Every row comes from one small tree of marks. The marks that hang from a mark follow it in brackets, in alphabetical order. Every link used is in the known rows. Which tree was each row made from?
Known rows
Y(L(C D)): -0.52, -2.28, 0.77, -1.15, -1.70, -0.85, 0.92, -1.59, -0.79, -0.39, 1.31, -2.39, -0.25, 1.29, 0.00, 1.45, -0.93, 1.64, 0.61
L(D): -1.22, -0.94, -0.01, -0.44, -0.39, -1.00, 0.24, -0.40, -1.40, 0.66, -0.24, -1.01, -0.08, -0.27, 0.47, -0.25, 0.68, 2.18, 0.17
C(L(D Y)): -0.40, -0.25, 0.21, -1.88, 0.65, -0.53, 1.70, -1.36, -1.70, 1.22, -1.24, -2.68, -0.87, -0.14, 0.64, -0.10, 0.42, 3.85, 2.97
C(T): 0.09, 0.27, 1.06, -0.65, -0.33, 0.85, 0.81, 0.21, 0.03, -1.14, 1.67, 0.34, -0.02, 0.97, 0.59, 0.74, -1.11, -0.89, 1.07
C(L(Y) T(D)): -1.45, 0.95, 2.30, -2.21, 1.57, 1.02, 3.08, -1.26, 0.51, 0.45, 0.43, -1.02, -2.13, 1.39, -0.47, 0.05, -0.65, 2.00, 4.71
D(L(C Y)): -2.58, -1.78, 0.88, 0.43, -0.24, -0.19, 0.86, -2.11, 4.03, -0.30, 2.48, -1.75, -0.74, 0.59, 0.36, 0.55, -2.59, 2.06, -0.30
D(L(Y)): 0.44, -0.44, 0.65, 0.63, 1.01, 0.11, 0.05, -1.20, 2.96, -0.37, 1.97, -0.87, -0.76, -0.12, 0.28, -0.26, -0.73, 2.61, -0.09
Y(L(D)): 2.68, -1.10, 0.48, -1.27, -0.09, -0.57, 0.29, -0.78, -1.55, -0.39, 0.83, -1.81, -0.17, 0.82, -0.18, 0.78, 0.72, 2.43, 1.03
Y(E L(C D)): -0.32, -1.89, 0.68, -1.89, -1.76, -0.91, 0.72, -0.76, -0.47, 0.77, 0.64, -2.24, -0.23, 1.81, -0.18, 4.26, -0.51, 0.88, 0.39
E(C(T(D)) Y): 1.92, 1.30, 2.38, -2.58, 1.40, 0.99, 1.65, -0.77, 4.60, -0.80, 2.93, 1.04, -2.55, 2.36, -1.36, -0.61, 0.29, -1.12, 3.38
T(C(L) D): 1.79, 0.82, 1.09, -0.35, 1.53, 1.97, 2.35, -1.02, 0.52, 1.40, -2.23, 1.19, -1.26, 2.12, 0.09, -0.32, 1.06, -0.09, 3.93
T(D): -1.66, -0.23, 0.98, -0.30, 1.08, -0.26, 0.98, -0.17, 1.10, 0.99, -0.60, 0.00, -1.21, 0.29, -1.20, -0.85, 0.46, 1.04, 1.12
D(L(C(T) Y(E))): -2.48, -1.23, 1.97, -0.86, -1.31, 0.55, 1.53, -1.27, 4.15, -0.56, 3.33, -1.01, -1.10, 2.26, 0.53, 4.11, -2.97, 0.65, 0.17
L(C(T(D)) Y): -5.61, -1.28, 2.88, -1.32, -0.81, 0.16, 2.66, -2.65, 1.52, 0.05, 2.01, -1.91, -1.95, 1.60, -0.51, 0.28, -2.87, 2.07, 2.23
E(Y(L(C(T)))): -0.32, -0.22, 2.82, -3.03, 0.92, 1.04, 1.72, -1.43, 2.86, -2.41, 4.60, -1.52, -1.10, 3.53, -0.47, 2.27, -2.77, -1.71, 2.62
T(C D(L(Y))): 0.90, -0.61, 1.77, 1.00, 1.98, 1.11, 1.37, -2.35, 3.93, 0.33, 0.83, 0.82, -2.05, 2.04, 0.02, -1.13, 0.39, 3.76, 1.31
L(C(T) D): -4.57, -1.75, 1.56, -1.15, -2.45, -0.27, 2.07, -1.13, -0.61, -0.56, 2.22, -1.62, -0.21, 1.50, 1.03, 1.27, -2.28, 0.53, 1.10
C(L(D Y(E))): -0.15, 0.41, 0.05, -2.54, 0.38, -0.76, 1.63, -0.64, -1.21, 2.32, -2.02, -1.98, -0.96, 0.46, 0.45, 2.34, 1.07, 3.37, 2.51
L(C Y(E)): -3.34, -1.23, 0.52, -1.18, -1.80, -0.63, 0.60, -1.16, 0.79, 1.18, 0.01, -1.71, -0.69, 0.65, -0.16, 3.17, -1.88, 1.42, -0.46
Y(E): 0.46, 0.37, -0.12, -0.63, -0.51, -0.06, -0.18, 1.19, 0.36, 1.03, -1.12, 0.26, 0.18, 0.58, -0.35, 2.92, 0.67, -0.58, -0.41
C(L(Y(E)) T(D)): -0.38, 1.42, 2.00, -3.06, 1.36, 0.92, 2.84, -0.19, 1.03, 1.51, -0.64, -0.92, -2.14, 1.83, -0.77, 2.82, 0.31, 1.54, 4.20

Which tree is each row?
4.99, 0.60, -0.33, -0.31, -1.07, -0.07, -0.42, -0.44, 4.68, 0.36, 1.61, 0.98, -1.27, 0.67, -0.39, 2.66, 0.63, 1.43, -0.16 -> D(L(Y(E(C))))
7.28, 1.17, 1.73, -2.33, -1.47, 0.91, 1.21, 0.70, 2.39, -0.59, 1.90, 1.13, -1.79, 2.87, -1.88, 3.98, 0.93, -0.83, 2.64 -> Y(E(C(T(D))) L)
6.15, 1.88, -0.94, -1.73, -1.30, 0.65, 0.36, 1.33, 1.40, 1.07, -1.46, 1.73, -0.46, 0.60, -0.36, 3.23, 1.53, -1.91, 2.41 -> Y(E(C(L)))
1.04, 1.40, -0.15, -2.14, 1.07, 0.30, 1.12, -0.21, 0.09, 1.58, -1.73, -0.91, -0.81, 0.33, 0.04, 2.70, 0.48, 1.47, 2.14 -> C(L(Y(E)))
-5.47, -2.18, 0.54, -1.16, -1.58, -1.55, 1.33, -2.54, -1.02, 0.88, 0.90, -3.31, -0.86, 0.12, 0.68, -0.11, -1.81, 3.87, 0.35 -> L(C D Y)
0.12, -1.65, 1.78, -2.59, -2.20, -0.17, 1.60, -0.91, -0.47, -0.57, 2.47, -2.08, -0.50, 3.11, 0.40, 5.51, -1.27, 0.27, 1.35 -> Y(E L(C(T) D))
-0.62, -1.98, 1.94, -1.74, -1.95, 0.23, 1.90, -1.74, -0.91, -1.64, 3.25, -2.24, -0.32, 2.31, 0.64, 2.00, -2.10, 0.65, 1.77 -> Y(L(C(T) D))
-3.63, -0.56, 1.76, -1.74, -2.06, 0.30, 1.67, -1.20, 0.72, 0.09, 1.91, -1.65, -0.95, 1.87, 0.43, 3.99, -2.53, 0.54, 0.63 -> L(C(T) Y(E))
-4.50, -1.71, 2.05, 0.07, 0.34, -0.35, 1.48, -2.62, 4.98, 0.68, 1.99, -1.82, -1.87, 0.96, -0.80, -0.61, -1.84, 2.86, 0.62 -> T(D(L(C Y)))
6.54, 2.15, 0.16, -2.26, -1.45, 1.51, 1.38, 1.31, 1.06, 0.10, 0.40, 2.16, -0.54, 1.79, 0.19, 3.89, 0.37, -2.82, 3.34 -> Y(E(C(L T)))
-1.07, -0.07, 1.27, -2.57, 0.45, 0.27, 2.60, -1.23, -1.98, 0.17, 0.41, -2.21, -0.88, 1.02, 1.22, 0.15, -0.54, 3.01, 4.00 -> C(L(D Y) T)
0.78, 0.82, 1.30, -1.10, 1.41, 1.46, 2.76, -2.17, 0.31, 1.65, -2.34, 0.12, -2.16, 1.62, 0.09, -0.92, 0.63, 2.85, 4.38 -> T(C(L(Y)) D)
-1.33, -1.56, 1.80, -2.59, 0.95, -0.82, 1.18, -2.05, 1.98, -0.77, 2.58, -2.91, -1.27, 2.30, -0.32, 0.94, -1.01, 1.00, 1.67 -> E(Y(L(C D)))
1.65, -0.09, 0.28, -1.22, 0.33, 0.62, 2.31, -2.30, -1.90, 1.23, -1.66, -1.31, -1.03, 1.18, 1.84, 0.08, 0.68, 3.77, 3.52 -> T(C(L(D Y)))
3.98, 0.17, 0.81, -0.60, -0.35, -0.37, 0.41, -0.24, 5.53, 1.19, 1.22, 0.85, -2.44, 0.73, -1.61, 1.86, 1.03, 2.68, 0.74 -> T(D(L(Y(E(C)))))
5.10, 0.95, -1.13, -2.09, -1.69, -0.16, 0.91, 1.00, -0.08, 1.64, -1.65, 0.54, -0.48, 0.71, 0.08, 2.53, 2.25, 0.26, 2.76 -> Y(E(C(L(D))))
0.85, -0.29, 0.56, -0.25, 0.75, -0.08, -0.17, -0.51, 3.21, 0.59, 1.08, -0.55, -0.70, 0.61, -0.20, 2.46, -0.07, 2.12, -0.47 -> D(L(Y(E)))
-0.22, -0.45, 1.79, -2.23, 1.57, 0.18, 0.87, -1.47, 3.23, -1.20, 2.69, -1.82, -1.16, 2.39, -0.96, 1.39, -1.67, -1.10, 1.42 -> E(Y(L(C)))
2.36, -0.05, -0.06, -0.69, 0.16, 1.16, 1.87, -0.76, -1.94, 1.05, -1.92, 0.09, -0.37, 1.60, 1.85, -0.16, 1.34, 1.12, 3.24 -> T(C(L(D)))
1.44, -0.77, 1.52, 1.34, 1.60, 1.36, 1.23, -1.15, 4.37, 0.49, 0.72, 1.87, -1.34, 2.29, 0.13, -0.67, 0.83, 1.09, 1.24 -> T(C D(L))
0.51, -1.11, 2.05, -1.41, -1.20, 0.88, 1.61, -1.01, 0.21, -2.14, 3.46, -1.19, -0.35, 2.52, 0.10, 3.04, -2.76, -1.26, 1.70 -> Y(L(C(T)))
-2.18, -1.28, 0.91, -0.21, -0.92, -0.23, 0.25, -1.13, 4.27, 0.72, 1.67, -1.18, -0.89, 1.20, 0.03, 3.05, -2.05, 1.40, -1.04 -> D(L(C Y(E)))
5.13, 1.06, 0.33, -1.41, -2.47, 0.57, 0.39, 1.14, 1.27, -0.45, 1.49, 2.07, -0.40, 1.61, -0.08, 4.01, -0.01, -1.94, 1.02 -> Y(E(C(T)))
3.09, -0.06, 1.92, -0.53, -0.29, 0.75, 1.76, -1.40, 5.37, -1.02, 3.80, 0.96, -1.97, 1.21, -0.74, -0.50, -0.56, 2.23, 2.18 -> E(C(T(D(L(Y)))))
-5.18, -2.20, 1.80, -1.72, -2.09, -0.60, 2.51, -2.43, -0.85, -0.29, 2.57, -2.97, -1.01, 1.08, 1.11, 0.99, -2.68, 3.08, 1.32 -> L(C(T) D Y)
4.67, 0.76, 0.44, -2.11, -1.72, 0.81, 2.19, 0.02, -0.25, -0.51, 1.06, 0.51, -0.50, 1.19, 0.93, 0.87, 0.45, -0.03, 4.23 -> E(C(L(D) T))
-0.65, -1.33, 2.97, -1.80, -0.29, 0.92, 2.21, -1.60, 1.60, -1.16, 3.00, -1.07, -1.33, 2.66, -1.08, 1.93, -2.03, -0.45, 2.61 -> Y(L(C(T(D))))
-4.79, -1.85, 0.56, -1.65, -2.27, -1.75, 0.89, -1.42, -0.44, 1.91, -0.19, -3.15, -1.05, 0.57, 0.25, 2.66, -1.40, 3.39, -0.06 -> L(C D Y(E))
-0.31, -0.52, 2.86, -2.32, -0.65, 0.81, 2.13, -0.74, 1.71, -0.08, 1.94, -1.13, -1.44, 3.49, -1.42, 4.60, -1.43, -0.81, 2.08 -> Y(E L(C(T(D))))
